What can hang from each mark:
natem: dopazaz revof
nadil: fova
revof: natem pogu
beziv: ruriz
bedogi: beziv
ruriz: beziv masig pogu
razap: fova
dopazaz: fova natem pogu
fova: dopazaz nadil
pogu: dopazaz revof ruriz
masig: ruriz

Every row comes from one small tree of marks. The marks that hang from a mark follow it in brackets, in alphabetical order. Every link used is in the known rows. Which tree was each row made from?
(in the rows, 128 means zero)
Known rows:
natem{dopazaz}: [121 130 125 131 127 126 140 116 132 127 129 129 131 111 109 130 119 119
 109 129 111 132 123 127 111 133 133 133 122]
bedogi{beziv{ruriz}}: [143 105 119 120 132 112 116 123 123 121 115 127 123 147  78 122 123 130
 117 111 126 126 111 112 132 135 124 109 138]
ruriz{beziv masig pogu{revof{natem}}}: [142 100 101 156 116 117 112 132 118 134 174 133 106 123  16 125  76 118
  66 134 116 136  93 144  77  83 127 130 122]
razap{fova{dopazaz{natem}}}: [121 134 127 112 125 141 177 134 128 119 129 141 137  88 108 122 145 119
  87 127 108 135 145 121  88 140 131 139 103]
bedogi{beziv{ruriz{masig pogu{dopazaz}}}}: [168  65  93 132 115  84 117 135 116 129 134 130 106 127  19 129  90 127
  59 112 106 134  96 117 103 121 131  97 138]
fova{dopazaz}: [126 125 127 126 123 120 158 125 131 121 137 136 130 101 116 124 132 123
 108 127 122 135 125 121 119 136 127 143 129]
nadil{fova{dopazaz{natem pogu}}}: [104 130 126 124 107 138 185 120 122 119 157 150 138  72 101 126 150 115
 115 127 108 141 158 101  79 134 124 151 135]
nadil{fova{dopazaz{pogu}}}: [108 122 123 133 111 124 177 122 127 116 146 140 133  77 105 127 146 116
 125 123 111 143 138 106  97 132 129 149 151]
nadil{fova{dopazaz{pogu{revof}}}}: [115 120 117 136 114 122 175 114 122 120 159 138 126  91  71 122 137 111
 112 130 109 140 145 121  88 134 131 152 149]
fova{dopazaz{natem pogu} nadil}: [111 135 130 126 104 143 197 121 123 123 159 163 145  76 123 128 144 117
  92 130 108 143 157  99  79 141 119 152 127]
dopazaz{fova natem}: [123 149 133 119 120 159 135 135 123 127 121 150 144 108 117 132 136 123
 105 120 109 127 156 124 101 144 128 133 115]
revof{pogu{dopazaz}}: [119 124 117 139 120 128 134 115 120 138 141 141 129 133  83 128 122 121
  95 139 129 137 150 130 104 137 127 128 142]
nadil{fova{dopazaz{natem pogu{revof}}}}: [111 126 121 127 109 137 184 112 118 123 168 148 131  88  66 121 142 111
 101 134 104 138 164 116  71 134 127 154 135]
dopazaz{pogu}: [125 121 128 135 122 142 140 127 126 130 142 136 133 112 132 122 130 129
 137 126 129 136 134 116 109 127 121 133 140]
revof{natem{dopazaz{fova}} pogu}: [ 94 150 131 150 118 166 135 113 129 134 132 157 150  88  55 137 116 107
  77 127 100 144 152 120  73 153 123 140 144]
beziv{ruriz{masig pogu}}: [159  80 116 134 113 108 116 144 123 130 139 124 117 101  67 132  99 124
  89 113 107 129  98 114 116 109 124 109 139]
fova{dopazaz{natem{revof}}}: [116 125 124 115 108 140 179 121 126 128 162 140 141  97  95 126 129 115
 104 132 119 141 142 117  96 139 126 147 105]
natem{revof{pogu}}: [111 120 121 139 114 144 131 119 126 139 154 132 142 128  91 128 118 114
 135 130 132 145 151 118 113 135 124 135 133]
masig{ruriz{pogu}}: [144  96 114 145 109 110 104 138 127 128 154 139 126 112  89 134 103 123
 114 108 120 131 130 119 119 119 122 120 125]
fova{dopazaz{pogu} nadil}: [115 129 127 135 108 127 187 124 129 120 148 153 139  77 125 128 142 118
 101 127 113 145 136 104  97 140 122 152 142]
razap{fova{dopazaz{natem} nadil}}: [112 143 127 115 115 134 195 135 128 116 129 152 142  84 115 133 151 112
  72 128  98 138 151 117  84 147 133 143 104]
beziv{ruriz}: [137 120 131 121 125 127 128 128 124 126 121 123 128 124 101 129 127 126
 117 120 125 123 110 121 133 128 122 115 138]
beziv{ruriz{pogu{dopazaz revof}}}: [158  93 107 130 118 104 128 123 116 131 139 124 112 136  29 127 100 114
  51 128 109 125 112 140 102 131 129 112 135]
masig{ruriz}: [134 117 121 140 114 122 117 128 127 129 148 138 128 122 102 134 119 128
 135 116 130 127 133 128 129 124 124 124 127]
fova{dopazaz{pogu{revof ruriz}}}: [139 108 115 147 103 114 162 114 121 129 178 150 118 109  78 118 121 123
  94 121 113 140 140 112  99 139 129 145 141]
nadil{fova{dopazaz}}: [110 130 123 126 116 112 164 124 130 115 132 132 128  94 102 134 143 116
 117 125 111 137 132 119 115 136 136 143 139]
beziv{ruriz{masig pogu{dopazaz}}}: [161  77 105 134 108  98 130 139 118 133 139 127 111 107  39 135  94 122
  59 121 104 130  96 126 103 114 129 103 140]
beziv{ruriz{masig pogu{dopazaz{natem}}}}: [159  85 108 125 104 113 140 135 112 136 150 138 117 102  35 134  99 122
  48 125 100 128 115 121  84 114 125 105 124]
revof{natem{dopazaz} pogu{ruriz}}: [103 126 124 161 103 134 131 101 125 141 164 155 131 117  54 137 107 115
  83 127 108 144 146 108  86 141 126 131 142]

Which tree is each row?
[124 132 104 147  98 122 132 111 108 141 173 162 118 157  54 128 109 127
  77 132 127 141 149 119  82 117 131 126 117] | revof{pogu{dopazaz{natem} ruriz{beziv}}}
[106 128 124 125  94 148 208 120 124 127 172 157 151  75 107 131 137 110
  99 130 110 152 152  99  74 143 122 155 117] | fova{dopazaz{natem{revof} pogu} nadil}
[122 151 120 130 111 129 157 134 123 126 109 154 136 112 103 149 133 117
  70 125 102 134 143 138 102 157 141 130 129] | pogu{dopazaz{fova{nadil}}}
[129 101  97 163  89 112 118 127 115 144 189 144 117 138  47 132  88 124
 118 118 127 153 119 116 103  98 136 129 126] | natem{revof{pogu{ruriz{beziv masig}}}}
[146 112 105 141 125 108 106 129 121 126 154 127 111 146  64 117  93 118
  91 128 123 132 107 138 103 100 130 133 114] | ruriz{beziv pogu{revof}}
[129 143 115 143  95 113 152 133 119 130 125 164 128 125  95 155 127 122
  61 112  96 134 144 127 107 162 147 123 132] | pogu{dopazaz{fova{nadil}} ruriz}
[121 114 109 172  98 120 110 121 116 143 182 154 112 129  37 133  91 128
  91 125 126 145 113 116  90  97 124 126 139] | revof{natem pogu{ruriz{beziv masig}}}
[169  75  99 137 111  95 129 132 113 136 153 124 103 120   4 131  86 117
  44 128 101 127 102 142  96 114 132 108 137] | beziv{ruriz{masig pogu{dopazaz revof}}}
[150  94 108 147 110 109 103 130 123 131 166 136 118 126  55 128  95 117
 100 115 116 127 139 132 111 122 125 124 125] | masig{ruriz{pogu{revof}}}
[107 125 123 129 110 158 141 117 120 142 164 143 147 124  85 127 122 115
 124 134 128 143 170 112  95 134 121 137 118] | dopazaz{natem{revof{pogu}}}
[116 136 124 124 119 120 185 138 133 113 117 141 136  86 122 134 146 113
  83 123 102 140 129 121 103 146 137 142 118] | razap{fova{dopazaz nadil}}
[106 136 127 117 112 125 174 121 124 118 144 142 134  92  97 132 147 115
 106 129 107 134 151 114  97 134 131 144 125] | nadil{fova{dopazaz{natem}}}
[153  89 104 115 118 107 127 123 114 127 134 139 120 139  34 124 108 123
  57 116 109 129 125 109  90 137 124 102 120] | bedogi{beziv{ruriz{pogu{dopazaz{natem}}}}}
[154 100  87 153 107  92 110 125 114 131 173 140 106 146  15 127  79 117
  66 124 122 132 112 151  90 103 133 123 113] | masig{ruriz{beziv pogu{dopazaz revof}}}
[131 112 122 145 100 117 164 122 126 126 166 152 124  96 112 125 129 129
 109 114 117 143 134  98 106 139 127 141 141] | fova{dopazaz{pogu{ruriz}}}
[119 126 130 123 113 149 178 120 124 125 161 152 139  80 115 117 139 123
 106 130 119 140 150 103  82 133 116 150 126] | fova{dopazaz{natem pogu}}
[122 123 119 142  97 118 192 136 127 119 146 159 132  83 114 135 144 118
  85 109  98 147 139  99  89 149 138 140 132] | razap{fova{dopazaz{pogu{ruriz}} nadil}}
[126 118 121 130 101 139 183 131 122 124 158 159 132  85 103 123 143 123
  88 113 103 143 154  97  73 143 131 136 116] | razap{fova{dopazaz{natem pogu{ruriz}}}}
[113 115 118 139  87 135 166 112 120 139 189 160 139 111  68 129 121 115
  96 123 116 151 170  95  91 146 126 144 121] | fova{dopazaz{natem{revof{pogu{ruriz}}}}}
[ 98 151 125 132  97 168 157 128 120 136 147 166 162 102  87 144 133 105
  96 124 103 148 184 111  82 158 128 142 120] | dopazaz{fova{nadil} natem{revof{pogu}}}
[145 109 107 126 117 122 139 121 114 136 158 139 118 135  51 125 105 116
  53 139 108 127 151 140  78 132 131 125 110] | ruriz{pogu{dopazaz{natem} revof}}
[133  90 105 158  87 120 157 121 123 142 183 142 125  90  65 138  95 119
 109 116 100 151 122 108  86 124 139 131 127] | natem{dopazaz{pogu{ruriz{masig}}} revof}
[129 132 111 130  88 141 156 128 115 139 149 158 135 127  66 147 119 119
  74 116 104 138 156 128  89 160 145 123 106] | pogu{dopazaz{fova natem{revof}} ruriz}
[121 126 118 134 117 131 197 129 126 118 142 146 134  83  90 122 142 108
  77 128 100 144 144 124  77 146 133 152 128] | razap{fova{dopazaz{pogu{revof}} nadil}}
[109 153 127 121 101 161 165 135 123 129 133 156 155 103 108 147 135 110
  97 120 102 140 160 121  93 155 135 138 106] | dopazaz{fova{nadil} natem{revof}}
[140 112 103 163 105 110 119 122 113 139 181 142  98 144  21 131  85 128
  77 129 120 134  98 142  91  93 135 124 125] | pogu{revof{natem} ruriz{beziv masig}}
[138 125 110 146 104 131 134 116 109 135 186 155 114 147  69 117 110 129
 102 125 124 135 139 119  81 107 128 135 113] | dopazaz{natem pogu{revof ruriz{beziv}}}
[144 105 104 150 108 103  95 138 124 124 162 139 119 128  76 129  92 123
 111 110 127 135 107 123 112  94 124 125 115] | masig{ruriz{beziv pogu}}
[114 133 120 141  89 160 134 127 117 142 163 166 149 122  70 138 121 116
 103 110 108 147 182 104  91 157 131 131 120] | dopazaz{fova natem{revof{pogu{ruriz}}}}
[137  99 112 155 109 123 107 123 123 135 174 143 120 118  29 132  89 114
  82 122 116 130 133 135  92 123 118 125 130] | masig{ruriz{pogu{revof{natem}}}}
[137 108 102 160 110 115 100 124 120 130 180 143 114 133  11 128  79 115
  79 122 125 133 106 140  85  96 120 130 117] | masig{ruriz{beziv pogu{revof{natem}}}}
[112 131 120 138 107 161 161 123 131 129 139 144 153  77  91 135 118 108
 111 116 100 150 136 117  79 151 134 144 125] | natem{dopazaz{fova pogu} revof}
[165  68 104 132 119  93 104 140 121 126 135 127 111 122  44 124  94 128
  90 104 107 132  98 103 115 113 125 102 139] | bedogi{beziv{ruriz{masig pogu}}}
[133 105 111 161 105 115 137 107 121 143 176 142 108 115  17 139  87 118
  61 130  94 134 119 136  83 123 137 127 130] | pogu{revof{natem{dopazaz}} ruriz{masig}}
[121 119  94 156  92 111 131 114 114 143 176 146 119 161  42 133  97 120
  93 127 133 151 126 126  97 119 139 127 122] | natem{revof{pogu{dopazaz ruriz{beziv}}}}
[148 116 106 148  97 112 133 140 116 137 138 154 114 116  66 147 108 131
  67 112  98 134 129 135 106 140 147 115 132] | pogu{dopazaz{fova} ruriz{masig}}
[133 129 125 147 102 142 132 136 123 130 140 158 133 109 117 134 130 129
 116 102 110 139 146 107 107 150 132 129 143] | dopazaz{fova pogu{ruriz}}
[153  95  92 146 110  94 123 140 117 131 154 133 105 122  54 130  84 126
  64 129 118 138  89 139  90  88 137 122 118] | ruriz{beziv masig pogu{dopazaz}}
